Each row comes from the steps of one walk. Every step used is in the known rows, and no mark comes twice. Write the walk behind each row, first mark first.
Known rows
H-R-Y-C: [-21.4 -19.8   4.4   3.8  -1.6  -4.2  -8.7  -3.3   0.2  -5.8 -12.3  -5.1
  15.6 -23.4   3.1  -9.7 -11.0   3.1   6.3  -5.7  -2.0  -1.3 -18.3  -1.2
  -5.8]
C-D: [  7.9  -8.6  -0.4  -7.2  -5.2   6.1  -9.4   9.1   0.9   1.4  27.8 -10.0
  -1.9  24.9   8.1   1.6   0.1   0.3   7.9  -3.0  -9.9  -9.1  12.8  11.7
  13.3]
H-R-V-Y: [-18.0   2.3   5.8   8.5   0.0  -2.9   5.2  -2.7   0.1  -2.4  -7.1   5.6
   6.4 -56.7  -1.0  -9.4   7.1  -3.5  10.7  -0.7  -1.0   2.6 -14.1  -7.6
 -10.8]
V-R-Y-C: [-11.5   5.9  -3.1 -18.3   2.1   2.0 -19.5 -13.4   0.1  -1.3 -18.0   3.9
  -6.8  -4.1   4.0  14.3  -9.9  -2.8   4.0 -15.3   2.7  -1.0 -11.1 -11.0
   3.8]
D-C-Y-R-H: [ 12.7 -15.1   3.3   9.2   3.8   5.8  22.5  -1.8   1.0   2.9  44.4  -2.6
   4.5  34.2   9.2  -0.6   6.6   9.9  -3.1   8.5   6.9  19.2  -5.9   3.5
   7.3]
K-H-R-V-Y-C-D: [-11.8  -2.8  15.6  14.5  -4.0 -20.6 -20.5   2.3   1.3  -0.8   1.3  -0.2
  -4.0 -34.6   3.2  -8.2  -1.5  -3.8   7.0  -1.8  -4.9  -1.5   4.6   4.5
  -4.2]
D-C-Y-V-R-H-K: [ 5.8 -1.6  3.6 10.9  4.8  0.4 15.9 -6.5  0.0  6.3 41.3  8.2  1.3 27.4
  9.1  5.3  5.7  6.6 -3.7 10.7  8.8 18.7  3.8  1.7 11.2]
R-V: [ -8.9  10.4   4.2 -17.9  -3.0   8.2  -0.7  -2.1  -0.7  -3.6  -5.2  -2.4
  -7.5 -37.2   0.7  -4.0   0.3  -8.7   3.5  -2.0  -0.7   2.5   3.0   5.4
 -17.2]
D-C-Y: [ 12.5 -14.3   6.4  10.4   5.3  -1.1  23.6  -1.5   0.8   3.2  45.7  -4.5
  -0.2  29.6   9.4   2.7  14.1   6.9   3.3   6.6   7.4  17.4  13.2  -4.4
   8.1]
C-Y: [  6.7  -9.8  -0.1  -1.9   6.2   1.8   1.7   8.2  -1.0  -4.5  14.8  -9.5
  -1.9  20.1   2.1   1.9  18.1  -0.8   3.5   0.9   1.1  -7.1  12.2 -10.4
  -5.9]
H-R: [ -6.4 -23.1   8.1   5.5  -1.3  -5.2   2.1  -0.1   0.2  -6.2  -2.6  -9.3
  12.2 -11.3   0.3  -6.0   3.2  -3.5   5.2   1.5   1.6   1.8  -7.3  11.6
  -4.9]
T-Y-V: [ 13.6  17.6  -8.0   2.9   0.2   0.8  11.3  11.2   0.9  -1.7  -8.6   6.8
  -8.3  29.8  -3.5   6.4  -5.2  -3.0 -18.6   4.2   2.8   4.9  12.4  -0.7
  -0.6]
T-Y-R: [ 22.3   4.6  -5.6   1.4   1.0   2.4  11.3  10.2   0.7  -4.7  -7.9  -6.5
   0.5  33.1  -3.4   3.9  -1.9  -2.9 -18.3   0.6   4.1   5.7  -3.4  -0.3
  -1.4]
C-D-T-Y-V-R-H: [ 7.7 10.1 -7.6  3.0 -3.1  4.8  9.6 -0.7 -0.4 11.8 19.7  7.3  2.3 25.2
 -7.3  3.9  5.2 -0.5 -3.1 11.0 -5.6 -8.8 -1.4  8.0 21.8]
T-Y: [ 11.2   3.4  -2.7  -2.3   3.1  -0.5  14.5  10.8   0.8  -4.2  -6.9  -7.9
  -0.5  17.7  -3.8   6.6   8.2  -6.5  -9.4   5.4   2.2   3.5  11.0 -12.2
  -0.6]
R-Y: [-15.9 -13.3   5.2 -21.7   1.4   5.6 -12.4  -3.3  -0.3  -5.8  -6.1 -10.9
  -3.7   2.2   3.6  -1.8  -7.7   5.5  15.4 -15.3  -3.0   0.1  -1.3 -19.1
  -7.1]
C-Y-R: [17.8 -8.5 -3.6  2.5  4.1  4.0 -2.0  7.6 -1.0 -5.1 14.1 -7.9 -1.0 35.7
  2.9 -0.7  7.9  3.0 -5.5 -3.6  2.8 -5.1 -2.5  1.5 -6.6]
R-V-Y-C: [ -9.4  24.5  -5.3  -6.5  -0.3   8.4   1.5  -0.4   0.1   0.0 -16.0  11.0
  -8.6 -54.5   2.2  -2.3  -1.5  -2.5   3.3  -4.5  -1.9   0.5   3.1  -9.4
 -14.6]
T-Y-V-R-H-K: [  5.0  23.0  -7.8  -0.5   2.4   1.3   4.7   3.7   0.2   0.3 -12.7  10.6
  -2.2  18.1  -4.2  11.2  -3.5  -6.9 -19.3   8.2   4.2   5.4   0.4  -3.9
   4.1]
C-Y-R-V: [ 10.4   3.6  -2.7   0.4   3.1   5.8  -2.0   5.6  -1.4  -4.1  13.0  -2.8
  -2.1  10.2   2.1  -4.1   7.1   0.2  -5.0  -3.4   1.6  -4.6  -8.0  -0.8
 -12.2]
C-D-T-Y-R-H: [13.1 -2.4 -5.5  3.2 -3.8  6.6 12.7  3.4 -0.5  9.0 22.4 -3.5  8.6 28.9
 -6.8 -2.4  5.8  2.2 -2.8 11.3 -6.4 -8.5 -4.5 11.0 18.0]
R-Y-C-D-T: [-12.1  -7.3  -3.9  -9.8  -3.1   4.9 -13.1  -3.3  -0.7   2.0  -2.5  -4.0
   4.5   2.6   3.1  -4.7 -16.0   9.4   7.0  -9.7  -6.8  -8.9  -2.7  -5.0
   3.5]

Write each row's walk
[  6.1   6.4 -10.5   2.7   2.8   4.4   2.6   4.8   1.1  -0.9 -18.0   6.3
  -6.2 -10.8   4.3   5.4  -1.2   6.2   2.8  -5.9   0.1  -1.4  14.1 -10.6
  -1.5]
V-Y-C
[  6.1   0.1  -5.2  -3.1   3.7  10.6   0.9   2.1   0.5  -1.6 -10.0   1.9
   0.5  -1.2   2.4   0.3  -0.6   7.9   3.8  -3.7   0.6   4.5  -9.0  -9.4
  -2.5]
V-Y-R-H-K
[ 11.8  26.0  -9.2   1.9   1.7  -0.8   7.5   5.1   0.5   0.3 -11.6  13.1
 -11.5  26.7  -4.1  14.0  -3.3  -6.2 -18.8   1.1   4.9   5.1   5.7  -4.6
   4.4]
T-Y-V-R
[ 16.9  -3.7  -0.7   3.7   2.4  -4.5  30.9  -5.7  -1.7   5.1  -8.5  -5.5
   3.9  17.5 -18.6   0.4  17.5  -3.5  -6.1  14.1   8.0   1.1  12.3   1.8
   2.1]
D-T-Y
[ -9.0  26.7  -6.3  -4.2  -1.9   8.7  -1.5   2.0   0.4   2.6  -5.3  12.1
  -7.5 -50.6   4.1  -2.5  -1.8  -1.0   5.0  -4.4  -5.7  -3.2   2.9  -9.1
  -7.9]
R-V-Y-C-D
[ 12.1  -5.7 -10.0   2.9  -7.0   3.7  -1.1   2.0  -0.4   5.3   2.7  -3.0
   6.9  14.7   1.4  -1.3 -10.6   2.3  -9.1   5.6  -3.8 -11.0  11.3  30.9
   9.6]
Y-C-D-T
[  5.7   1.2  -7.8  -4.9   3.2  13.8   4.7   3.1   1.3  -1.9  -9.8   5.2
  -4.6   1.5   2.0   1.4  -1.0   9.0   4.7  -5.1  -0.6   4.5 -12.3 -10.7
  -2.4]
V-Y-R-H
[-12.1  -4.5  17.2  12.3  -2.1 -21.1 -17.4  -0.1   1.0  -3.4  -9.0  -1.5
  -5.0 -38.6   1.1  -7.6  -1.0  -5.1   5.0  -1.6  -0.7   2.2   5.1   4.4
 -10.4]
K-H-R-V-Y-C
[  9.0   8.5 -12.2   9.0   0.5   3.2   5.8   3.4   0.7   6.4  -4.4   9.4
  -2.8  -4.6   1.3   3.0   1.6   8.7   5.3  -2.6  -3.6  -7.4  13.5  -7.7
   9.2]
V-Y-C-D-T
[20.2 -0.2 -4.4  7.1 -4.2  1.4 11.3  3.3 -0.7  8.8 23.1 -3.8  4.9 35.0
 -6.3 -1.5  6.2  2.2 -2.9  6.0 -4.8 -8.6  4.3 11.4 18.7]
C-D-T-Y-R
[-14.0 -22.7   5.1 -22.8   1.1  13.8  -4.0  -0.1  -1.3  -5.5  -5.7 -17.1
  17.6  -8.9   1.4  -3.2   0.7  -4.5   1.7  16.0  -1.1   2.7  -5.5  11.3
  -6.3]
R-H-K
[ 8.0  8.6 -5.3  4.3 -2.9  1.6  5.9 -1.8 -1.5 12.0 19.6  4.5  7.5 22.8
 -6.6  2.5  5.7 -1.0 -3.5 12.7 -4.3 -8.6  2.1  8.9 22.1]
C-D-T-Y-V-R-H-K
[-10.2  22.0   0.0 -10.4   1.1   7.9   3.9  -1.0   0.0  -0.4  -8.6   8.3
 -11.9 -50.6   0.4  -1.9   6.5  -3.1  11.0  -5.8  -1.5   2.7   4.0 -17.2
 -14.4]
R-V-Y
[-12.2 -20.6  18.8  12.3  -3.6 -23.5 -21.5  -3.6   0.4  -0.4   1.5  -8.2
   2.1  -8.4  -1.1  -9.7  -4.5   1.5   8.9  -2.4  -3.7  -3.5   2.0   6.0
   0.9]
K-H-R-Y-C-D-T
[-14.1  -6.7  -4.0 -13.0  -3.1   6.7 -20.3   1.2   0.4  -1.7  -1.6  -5.4
   2.6   2.1   8.7  -2.9 -19.8   8.3   7.3 -13.4  -8.8  -8.2  -2.7  -7.4
   2.1]
R-Y-C-D
[-15.0   5.9   1.3  16.7  -2.3  -4.3   7.7  -4.5  -0.3   3.9  -2.7   9.5
  12.0 -55.2  -3.2 -12.1   4.7  -1.2   6.9   3.8  -2.9  -3.6 -14.8   0.7
  -3.3]
H-R-V-Y-C-D-T
[-12.5  -6.5  20.8   9.7  -1.4 -21.4 -16.0  -0.6   0.8  -3.8  -4.1  -3.2
  -7.3 -35.8  -0.3  -7.6   5.0  -5.5  10.2  -2.3  -0.9   3.8   5.9  -1.2
 -10.7]
K-H-R-V-Y
[ -8.8   7.2  -4.4 -12.6   0.6   0.6 -15.4 -15.9  -0.7   4.6  -8.8   6.5
  -3.7  -0.1   0.3  12.1  -6.0  -0.8   5.3 -11.9   0.8  -5.6 -11.4  -8.0
  11.7]
V-R-Y-C-D-T
[-14.2 -16.7  20.4   6.5  -2.5 -22.3 -25.6  -1.5   0.9  -5.4  -4.0  -5.0
  -7.0  -3.8   1.7  -7.8  -8.8   0.5   8.1  -7.5  -1.1   3.0   3.6   3.6
  -6.8]
K-H-R-Y-V
[-22.3 -22.4   9.7   0.1   0.1  -4.4  -6.5  -4.0   0.1  -6.1  -5.2  -7.9
  12.4 -19.4   1.6  -9.2  -3.0   2.4  13.8  -7.2  -1.6   0.9 -17.5  -8.8
  -5.8]
H-R-Y
[ 17.3  -0.9  -5.8   7.2   1.1  -4.2  28.9  -5.0  -1.7   5.9 -15.4  -2.7
   7.5  13.7 -17.0  -0.1   9.6  -2.5 -13.7  15.5   7.8  -1.0  11.4   9.6
   1.9]
D-T-Y-C
[  7.7  12.9  -6.4   2.6   4.9   0.6  -5.6   2.8  -0.7  -0.2  10.2  11.5
 -12.8  28.9   2.1   9.2   6.3  -0.3  -5.9  -2.7   3.8  -5.6   7.0  -2.7
  -1.1]
C-Y-V-R
[-12.4   3.2   2.0 -22.1   3.5   1.7 -17.3 -14.2   0.1  -1.6 -11.0   1.0
 -10.0  -0.1   2.4  14.8  -1.8  -3.8  11.3 -16.7   2.9   1.0 -10.2 -18.6
   3.9]
V-R-Y
[  7.9  18.5  -6.6  -8.3  -2.6   3.3 -11.0  -5.7  -0.1   0.0  -9.5  17.6
 -20.0  27.0   2.3  13.5 -16.0  -2.2 -10.3  -8.4   5.8   4.4   6.1  21.4
   1.6]
Y-V-R
[  7.9 -18.4  -0.2 -14.6  -2.6  14.2  -8.1   0.1  -0.6  -6.3  -5.7 -13.2
  12.3  20.1   2.5  -5.3 -13.8   1.5 -10.7   3.7   2.0   5.5 -20.7  27.9
  -6.8]
Y-R-H-K
[-15.0 -21.9  19.8   6.9  -2.0 -22.2 -25.6  -0.9   0.9  -6.3  -8.0 -10.9
  -1.0 -12.6   2.4  -7.9  -8.0  -0.7   7.5  -5.8  -1.6   1.2   2.6   3.1
  -7.1]
K-H-R-Y-C
[ 12.2   7.3  -9.9   3.3   0.7   0.1  11.4  11.8   0.8  -3.1 -16.8  -4.5
   4.2  12.4  -1.8   6.0  -3.0  -5.6 -20.3   7.4   2.0   0.4  10.0  -1.2
  -0.8]
T-Y-C
[-17.2   6.4   0.9  13.3  -2.5  -2.1   0.4   0.4   0.8   0.5  -1.4   8.4
  10.0 -55.3   2.3 -10.4   0.9  -2.0   7.4   0.0  -5.0  -3.1 -14.9  -2.0
  -4.8]
H-R-V-Y-C-D
[  9.9  10.4  -6.2   2.7   1.8   0.5  27.0  -9.8  -2.0   8.3 -12.8   9.8
   0.1  17.4 -19.2   4.5   9.0  -2.9 -12.7  16.3   7.9   2.6  -0.3   6.5
   5.2]
D-T-Y-V-R-H
